Each row comes from the steps of one walk. Every step used is in the known rows, and no mark comes twice. Write the walk behind each row, first mark first.
Known rows:
zopi lavut nedim:  21  18   6   8   0  -7  10  16  20 -19 -23  18  -1   3 -24 -23  29   5  20 -14 -15  26  16  -3  11
lavut nedim sagoke muvu nafo zopi:   4  -9   3  27   0  20  -4 -13  -3  14  35  -9  -1   6   7   0  13  -2 -21 -32 -28   4 -38 -21  26
sagoke zopi lavut nedim:  16  24   0  21 -10 -14   3   2  32 -20 -25  -3  -7  11 -30 -25  24  12 -10   4 -29  20   2   6  -1
lavut zopi desag nedim nafo: -13   3  13  15 -11  20   5 -10   4  -6  -7  -4   2 -14  11 -15 -17   2  -3  15  31  -4   3  15 -10
desag nedim sagoke muvu:   1 -19 -22   9  -4   0  11 -20 -12   2  14  -1  -9  17  15  14   3  21  10 -15  19   5   0  -5  -2
sagoke nedim:  10 -13  -9  15   5   1  11  13  -6   1 -23  14  -8  21 -15  10  -5  25  28  11  12  -3  31 -14   3
lavut nedim desag zopi:  -5  11   7  28   3  -4   1  -8   4  -1   6  21   2  20 -22 -28  -8  12   8 -12 -34   4  -5  -5   6
lavut zopi:  -9  23  19  21   3   4 -22   9  -7  14 -17   7  -5  14  -6 -16  11  20  19  -7 -21  14  10 -19  -5
zopi desag nedim:   4  -4  -4  -5   2  -4  -2  -2  -9  -7 -25  12  14  -3  -3 -13 -12   7  27  11  31  -8  35   6 -11
nafo muvu sagoke:  20 -17 -15 -18  22 -22  -7  -2 -28  26  13   4   5   8  24   4  16  12  14 -11   0   2  11 -21   6
nafo zopi desag nedim: -12  -9   6 -12  -9  14  -9   1 -14  -4  -7  -5  22   1 -12  -9  -2  -6  19   5  11 -11  30   2 -15
zopi lavut nedim nafo muvu sagoke:  31 -13 -13 -10   5  -9  32  -4  13  -8  26  -1  -5 -16  17  -5  28 -12 -15 -10   7  19 -15   5  22
muvu sagoke nedim nafo:   7 -27 -16  16  15  -4  29  11  -2   9  -3  -3 -12   5  23  23 -10  -1  -6  15  36 -19  -2  -9   2
sagoke zopi desag nedim nafo muvu:   8 -23 -22  -9 -12   3  13 -33  -3 -11  15 -13  -4  -4   3   2 -23  15 -14  34  30 -16   3  35  -4
muvu sagoke zopi desag nedim nafo:  -5 -13 -15   8   0 -16   9 -19   7   0  -7 -25   4 -13  28  -2 -24 -12 -36  32  39 -31 -12  19 -22
sagoke muvu nafo zopi desag nedim:  -7 -26 -15  -3 -14  23 -15 -20  11   5  14 -12  29  -8  13   3 -10  -1 -12  10  22 -20   6  -5  -9
desag zopi lavut: -16  20  -6 -24  -3 -14  -5  21   7 -11 -10  19 -10  20 -13   5  19  -6  20  -5 -25  23   6   4 -16
desag zopi lavut nedim nafo:  -1   9  -4   4  -6   6  28  10  22 -28   2  20 -17  16 -15  -8  15 -10   0  -8 -17  22 -20  22   2
muvu nafo zopi: -12   4   7   0  13   9 -24  26  -4  18   4   9  10   9   9  12   8 -12   7 -21 -13 -10   0 -15   3
sagoke muvu nafo nedim desag:  12 -14  -2   0  -2  17 -21 -20  23  25  15   6  16 -25  10   9 -27  21 -17  10   4 -18  -4 -14  15
nedim nafo muvu sagoke zopi lavut:   6  -2 -20 -23  -1 -25  10 -10  15  -1  24 -26 -14 -10  22  20  14  -9 -36  14   3   2 -23  13  -2
desag nedim nafo muvu sagoke:  14 -45 -33  -6  11   1  28 -10 -13   7  34   5   0   7  45  18   7   6  -5  -6  44 -13   3   7   0
nafo zopi desag: -10  13  23 -21   2   0 -26   7 -23   6 -15  -8  13  -7 -23  -9  -6 -10  25   6 -14  -4  23  -8  -3
muvu sagoke zopi:   1   7 -10  13  14 -34 -17   1  -4  23 -16 -15  -2  14  14  -3   7   8 -16   6 -11 -15  -5 -17 -18
nafo nedim desag zopi lavut: -12  14   9 -34 -17   9  -7   5  18  -5   7  14   3  -8 -22   3  -5  -5  -3   7 -31  10   3   9  -9

Write each row's walk:
  1  -7 -14   4  -1 -23  -7 -19   0  10 -17 -20  15  -5  18 -16 -10   0 -24  26  20 -24   6   1 -28 | muvu sagoke zopi desag nedim
 -4   4   9  -9   6  -8   3  -4 -29  -3  -8   2   0 -12   9  -5 -15  -9  15  -4  23   1   7   6  -1 | zopi desag nedim sagoke
  9   2  17  -7   4   9 -15   0  -3  15  -8  15   9 -13 -16  -4 -19  18  13   4  -8  -7  20  -6   6 | nafo nedim desag
-14 -12   4  -7  -1  21 -15   7  -1   2   3   3  27 -10  13   0  -8 -20  -3   0  18 -20  11   2  -9 | muvu nafo zopi desag nedim
-17 -26 -16   7  -7  24  -2  -9  -4  11  41 -11   3  12  30  27   7  -5 -20 -28   9 -10 -24 -10   1 | desag nedim sagoke muvu nafo zopi
-22  -9  -7 -16 -17  23  22  19  22 -28  11  -4  -3   7   1  21  19 -21   2  -7  23   2  10  24 -14 | desag nedim nafo zopi lavut
 12  19  10  38   5 -11   3  -7 -13   2  -4  -4 -21  18 -16 -20   6  15 -11 -16 -36  10 -26  -3  12 | lavut nedim sagoke zopi
-29  29   4 -20  -6 -21  -9   8  19 -12   4  11  -2   1 -14   2  -2 -11   7  -3 -24  12  -1   5 -11 | nedim desag zopi lavut
  0 -18 -17  13   6   7  23   8   1 -10  -5  19  -8  15  14  12  -6  10  18  -5  41 -12  15  17  -7 | desag nedim nafo
 31  -6  -7  -7  -2   5  30  -1  17 -22  16  12 -12  -7 -10  -5  21   6   9  -9   0  29  -1  17  29 | zopi lavut nedim nafo muvu
  0 -13 -11  -2   2   1  -3 -25  -4   6  15  -5   9 -24  33   8 -21  -4 -15  -1  34  -8 -18   0   7 | zopi desag nedim sagoke muvu nafo
 -7  30  21  -6   4 -28 -18 -11 -27   5 -16 -19 -13 -13  -9  -6 -23  -5  -9  14 -17  -1 -16   4   0 | nedim sagoke zopi desag
  8  -8 -17  11  10  -6 -19  -5  12  19  -2  11   6   3  16  11  -2  21   6  -5  10  -7  -1 -18   7 | sagoke muvu nafo
-13  11  22 -17  10   5 -32  14  -9  13  -7  -1  20 -19   1  -2 -11 -24   5   0  -7 -14   1  -8   5 | muvu nafo zopi desag
 -8  32  31   5  -1   0 -28  -2 -12  13 -27  -4   7 -14 -11 -28  -8   7  15  12 -13  10  12 -13  -3 | lavut zopi desag
-13  37   9 -10  -3 -29  -7   9   2 -10  -9 -15 -25  -1  -7  11  12 -10 -14  -5 -26  20 -21   6  -4 | nedim sagoke zopi lavut
-15   6  23 -17   2   7  -8   6 -15  -1  -3 -11   3 -15 -14   5 -19 -21  14  12   5 -12   4  11   1 | nedim nafo zopi desag
 16  17  -6  19  -2 -27   5   0  28  -5 -15 -15   1   2  -3 -23  29  -2 -32   0 -24  11 -14  -7  -7 | muvu sagoke zopi lavut nedim
-10 -23  -1  11  -4  28  21  14  -5  -6   5  -9 -14  21 -15  29  -8   0   8  11  13 -15   7   1   2 | sagoke nedim nafo zopi
-24  14   2   1   6 -15 -15   0  -5   7   6  16  -1  16 -11  -1 -15   6  16  -5 -22  -5   2  -3  -7 | nedim desag zopi
  0 -11  -9  -6  -8  -4   5 -29 -18  -1   5 -12   2 -11   8   1 -16  11   5   6  27   1   4   1  -1 | zopi desag nedim sagoke muvu
  6  14  14   1 -11  12   2  19  14 -18  -6   2   6   8 -35 -18  36  -9  12 -19 -34  25  12  -6   4 | nafo zopi lavut nedim
  5  -6  13  24   3  23  15   9  -3  -5   6   3  -5  16 -19  -9   8  -2   9 -17 -14  -3  -5   2  14 | lavut nedim nafo zopi
-12 -24   5  -8   0  10  15   2 -12   5   7 -31   6 -17   8  14 -21 -28 -18  30  23 -25  -3  -7  -1 | muvu sagoke nedim nafo zopi desag
 21  -9   4  -7  13  20 -16  19  -1  23 -12  30   8  -9  10   8  -5  10   5  -5  -2  -8   6  -8   8 | muvu nafo nedim
-17  18  11 -26  -5  -1 -12  28   7  -9  -7  -3   2   6 -21   7  28 -16  19 -13 -23  16  19  -8  -9 | nafo zopi lavut
 14  27  18   3   4 -11  15  14  -1 -17  -5  12 -13  -7 -12 -13  25 -12   7 -28 -22  37 -11  -2  20 | zopi lavut nedim sagoke
  9  13  24 -16   0   8 -23  -7 -15  20  -4  -9  -3 -35   8   1 -33 -11 -41  18 -18 -10 -34   8   9 | muvu nafo nedim sagoke zopi desag
  6 -19  -9  19   7   8  28  12   0  -8 -12   8 -19  12  -6  23 -17  15  16  15  31 -11  11   4   8 | sagoke nedim nafo
  1   9 -11   2 -18  -3  17 -17   8 -14  20   1 -17  15 -14  -6  23   3  -9 -18 -39  39 -31  -1   7 | desag zopi lavut nedim sagoke muvu
